Each row comes from the steps of one walk. Every step used is in the known rows, and no mark comes twice. Write the walk behind each row, first mark first.
Known rows
zuniz/dukezum/girom: [ 10   6  15   2  11  -8  -1 -22  -5  -6  -8  28  -7 -22 -13 -18  31 -30
  -2 -10 -14  -1   1   1   0 -11  -9  11 -11   3  -7]
vutok/dukezum: [  8   8  12  17 -11  -9  -1 -18   3 -12  -3  25 -13   1  15  -8  -4 -17
   3 -10  -5 -19 -18  10  -2  -8   0  -7  -8  -2  -5]
mokop/safa/rezo: [ -4   9  17  11 -10  -5  12 -20 -13  16 -11   7  28 -23  17 -25 -12 -14
 -11 -12  -5   3   1  28   0  -7 -11  -6  -5   6  -2]
puzeget/girom/dukezum/vutuv: [  7   8  35  17  11  -1   7 -27  22 -30 -10  26  -7 -38  19 -29  11  -5
  15  -6   9 -22 -23 -10   8   9  -7   2  -2  -8 -18]
vutuv/puzeget/vutok/dukezum/mokop: [ 16   8   2  24   3 -26 -14  -8   7 -46   6   9 -11  -8   3  -5 -46 -27
  15  -3  -9 -37 -16 -11  10  -8   0  -9 -17   6 -10]
geri/mokop/dukezum/vutok: [ -6   7   9  -3   9   6  13 -23   9   0 -15   6  17  -4   7 -26  34  -1
  -2 -13   3  -1   2  31  -7  -9  -4   8  -8  -8 -10]
dukezum/geri/mokop/safa/rezo: [ -4   4  17  -1  -8  13  14 -35 -22  10  -5  -8  38 -15   6 -11  -6  -6
 -13 -11  -8   4   8  29 -22 -13 -12  -9 -13   8   0]
mokop/dukezum/girom: [  6   6  21   3  16  16   7 -15  16   3 -14  23  -2 -19 -10 -24  14 -16
  -9  -9  -5 -10   5  10   6 -10  -3   6 -15   1 -12]
safa/rezo/dukezum: [ -2   6  36  10   1   8  16 -17 -11  17 -16  18  31 -35  24 -29  -1 -18
 -19 -14  -1  -3  -4  12  24  -7  -7  -2  -6   5  -5]
zuniz/puzeget: [  2   7  13  11   5  -6   1  -5 -14  -7 -10  20  -9 -15  18 -19  -2 -29
   7 -11  -3 -19 -11   3  10  -4  -6  -1   4   8  -5]
vutuv/puzeget/sonikib/dukezum/mokop/safa: [ 17  18 -11  20  15 -32  -4  -3  -6 -19   1   9 -21 -17  10 -24 -48 -31
   6  -1  -8 -24  11  16  -4  -6  -8 -10  -7  16 -12]
rezo/dukezum: [ -3   8  28   6   3   4  13 -12  -5  12 -12  20   9 -31  19 -28   3 -14
 -13 -12   1 -16 -12   5  21  -4  -5  -1  -9   2  -9]
rezo/dukezum/geri/mokop/safa: [-12   5  19 -13   1  19  17 -28 -26  15  -6  -4  28 -29   3 -15   1   0
 -18 -14  -4 -14   1  18 -12 -12 -10  -5 -18   0  -5]
safa/rezo/dukezum/mokop: [  0  -1  39  11  10  21  14 -20 -12  12 -12  12  26 -38  14 -21  -6 -16
 -25  -6  -3  -9  -1   7  21 -13  -8  -7 -15   9  -7]
girom/dukezum/vutuv/puzeget: [ 12  12  20  15   8 -14   7  -8  39 -27 -12  12 -10 -48  24 -44 -27 -10
  15  -9   5 -23 -18  -7   6  12  -6   9  -4   3 -18]
safa/rezo: [  4   5  27  18  -6   0   7 -19  -5   6 -11  16  22 -17  21 -22  -6 -21
  -8 -10  -4   1  -4  15  11  -6  -7  -6  -4   9  -4]
dukezum/geri/mokop: [  4   2  19   1  -2  18   6 -29  -7  -7  -1   3  12  -5   4  -4   2  -9
  -4  -8  -5  -8  -5   9 -12  -7  -5  -9 -15   7  -6]
mokop/safa: [ -4  10   9   7  -8  -7   8 -15  -8   7  -8  10   5 -20  13 -23  -7 -10
  -6  -9  -3  -9  -5  21  -2  -5  -9  -5  -9   3  -5]
girom/dukezum/safa: [  7  -8  27  20  -9  14   6 -21  11  -1  -6  11 -13 -26  16 -30   0  -8
  -4   9   1  -6 -11  -3   8  -3  -3   5 -18   2 -17]
sonikib/dukezum/vutuv/puzeget: [ 18  19   4  21  17 -36  -7 -14  19 -19  -3  13  -2  -9  15 -40 -18 -30
  20 -13  -4 -26  -6  -2   6   4  -5 -13  -1   6 -10]
vutuv/puzeget/vutok/dukezum: [ 14  15   0  23  -5 -39 -13  -4   9 -39   2  16  -2  -5  11 -14 -43 -28
  21 -11  -6 -34 -18  -6  12  -3   1  -3  -8   3  -7]
vutuv/puzeget/girom/dukezum/vutok: [  6   8  31  16  15 -16  -8 -15  28 -39  -5  28  -7 -27  18 -33   0 -14
  23  -6  14 -20 -15  -2  23  10  -7   9  -4  -4 -22]
rezo/dukezum/safa: [ -2  -5  30  14   5  11  12 -19  -9   6  -6  12   2 -32  13 -33  12 -13
 -16  -1   1 -17  -4   0  27  -9  -5  -5 -16   3 -10]
vutuv/puzeget: [ 10  11  17  18   2 -19   0  -2  14 -19  -3  16  -2 -19  16 -32 -27 -23
   6 -10   0 -19  -7   5  17   2  -6  -8  -6  12  -9]
geri/mokop: [  1   8  20   5  -7   1   9 -21  -9  -3  -4   9  14  -6  15 -19   2  -8
  -1 -13  -3  -6  -9  14  -5  -5  -7  -5  -7   3  -4]

Which walk is each row?
[  8  -9  35  24 -10  14   9 -27   6   6  -9   8   8 -28  19 -33  -4 -11
 -11   6  -1   7  -4   3   9  -6  -5   5 -14   6 -13] -> girom/dukezum/safa/rezo
[ -3   7  10   6  12   4   7 -17  21   5 -19  15   1 -11   9 -26  30  -9
  -3  -8   3  -5   0  25   8  -5  -2   9  -8  -4 -13] -> mokop/dukezum/vutok
[-20  10  20  -9   4   1  21 -30 -25  18 -16  -1  48 -31  19 -30  17   2
 -14 -23   2   4   5  39  -1  -9 -14   9  -4  -8  -2] -> geri/mokop/safa/rezo/dukezum/vutok
[ 21  22  -2  25   9 -42  -7   1   6 -20  -2  24 -20  -6  22 -28 -40 -40
  15  -8  -4 -21   2   6   8   3  -2  -6   3  15 -12] -> vutuv/puzeget/sonikib/dukezum
[-11   8  25   4  -3   0  19 -18 -21  26 -16  10  37 -41  19 -34  -8 -11
 -22 -16  -2  -3   2  25  11 -10 -12  -1  -7   3  -4] -> mokop/safa/rezo/dukezum
[ -7  11   9  -1 -12  -4  13 -21 -18   5  -4   0  19 -13  11 -24  -3  -2
  -5 -14  -3  -5  -3  28 -17  -9 -11  -6  -7   0  -2] -> geri/mokop/safa
[  9  14  -1  19   0 -26  -2 -23   9 -36  -8  13  -9 -12  15  -7  -9 -16
  20 -13  -7 -33 -28  -6   0   2   0   1  -4  -9  -5] -> puzeget/vutok/dukezum/vutuv
[ 13  14  22  24  15 -36  -4 -17  21 -62   3  31 -16 -14  10 -25 -10 -18
  27 -16   6 -47 -21  -4  16   2  -7 -19   0  -3  -8] -> vutok/dukezum/vutuv/puzeget/girom
[  0   1  20  12  -2   8  10 -23 -15   9  -8   1  21 -26  10 -17 -16 -12
 -18  -3  -8  -2   4  24  -2 -14 -12  -9 -14  11  -4] -> dukezum/mokop/safa/rezo
[  2   2  13  14  -7   0   5 -27 -14  -1  -4   8   8 -12   7  -6 -19 -11
 -12  -6  -9 -12  -3  26 -12 -20  -8 -12 -15   3  -2] -> vutok/dukezum/mokop/safa/rezo
[  5  -1  26  -2  -8  27   8 -30   5  -3  -5   3   5 -19  10  -8  -4  -2
  -2  -2  -3  -4 -12   1 -21  -3  -4   5 -18   2 -14] -> girom/dukezum/geri/mokop
[ 19  22  -6  23  16 -50 -13 -12  13 -29  -2   7  10  -8  12 -32 -32 -35
  29 -12  -9 -29 -10 -16  10   7  -2  -6  -2   2 -11] -> sonikib/dukezum/vutuv/puzeget/vutok
[ 18  19  -7  18  19 -51  11  -1  14 -47 -12  21 -25 -47  12 -39  -5 -30
  16 -11  -3 -24  -2   3   4   5 -11  10   9  12  -9] -> zuniz/dukezum/vutuv/puzeget/sonikib
[ 11  -2  11  11   6  -3   3 -21  -8  -5  -4  14  -5 -20  -4 -13  23 -25
 -10   3 -14  -5   0   2  -2 -17 -10  -2 -15   9  -8] -> zuniz/dukezum/mokop
[  0   7  14   1  -2   9  17 -18   2   7 -11   6  21  -3   5 -29  13  -5
 -10 -10  -3  -4   2  24 -10 -14  -4  -3  -9   0  -7] -> geri/mokop/dukezum
[ 13   9   0  10  -4 -21 -11 -19  -2 -44   9   1   8   6  -1   1 -38 -21
  19 -12 -10 -33 -12  -7  -9  -7   0  -8 -16   3  -6] -> vutuv/puzeget/vutok/dukezum/geri/mokop
[ -8   2  26  -1   3  18  16 -26 -21  24 -13   4  34 -38   9 -17  -5 -13
 -24 -11  -5  -6   7  19   6 -12 -10  -5 -14   7  -5] -> mokop/safa/rezo/dukezum/geri
[ 16  15   5  16   7 -29 -18  -8  11 -46   1  23 -11 -11  -6 -10 -37 -31
  23 -16 -10 -36 -13 -15  13  -2   0   4 -13   1  -9] -> vutuv/puzeget/vutok/dukezum/girom
[ -3   0  35  -3   3  23  18 -32 -21  13  -9   3  42 -25   9 -13   2 -10
 -21 -15  -4  -3   2  13   2 -13  -7  -5 -13   6  -3] -> safa/rezo/dukezum/geri/mokop
[  9  14 -13  13  19 -20  -3  -6 -33  -8  -5  14 -27 -10  12 -13 -27 -35
   6  -2 -11 -25   7  14 -12 -12  -7  -4   3  11  -7] -> zuniz/puzeget/sonikib/dukezum/mokop/safa
[ 12   8  36  19   5 -15  -4 -10  22 -33   0  29  -3 -29  16 -34 -21 -18
  16  -4   9 -23 -15  -8  21   4  -7  -3  -6   4 -20] -> vutuv/puzeget/girom/dukezum
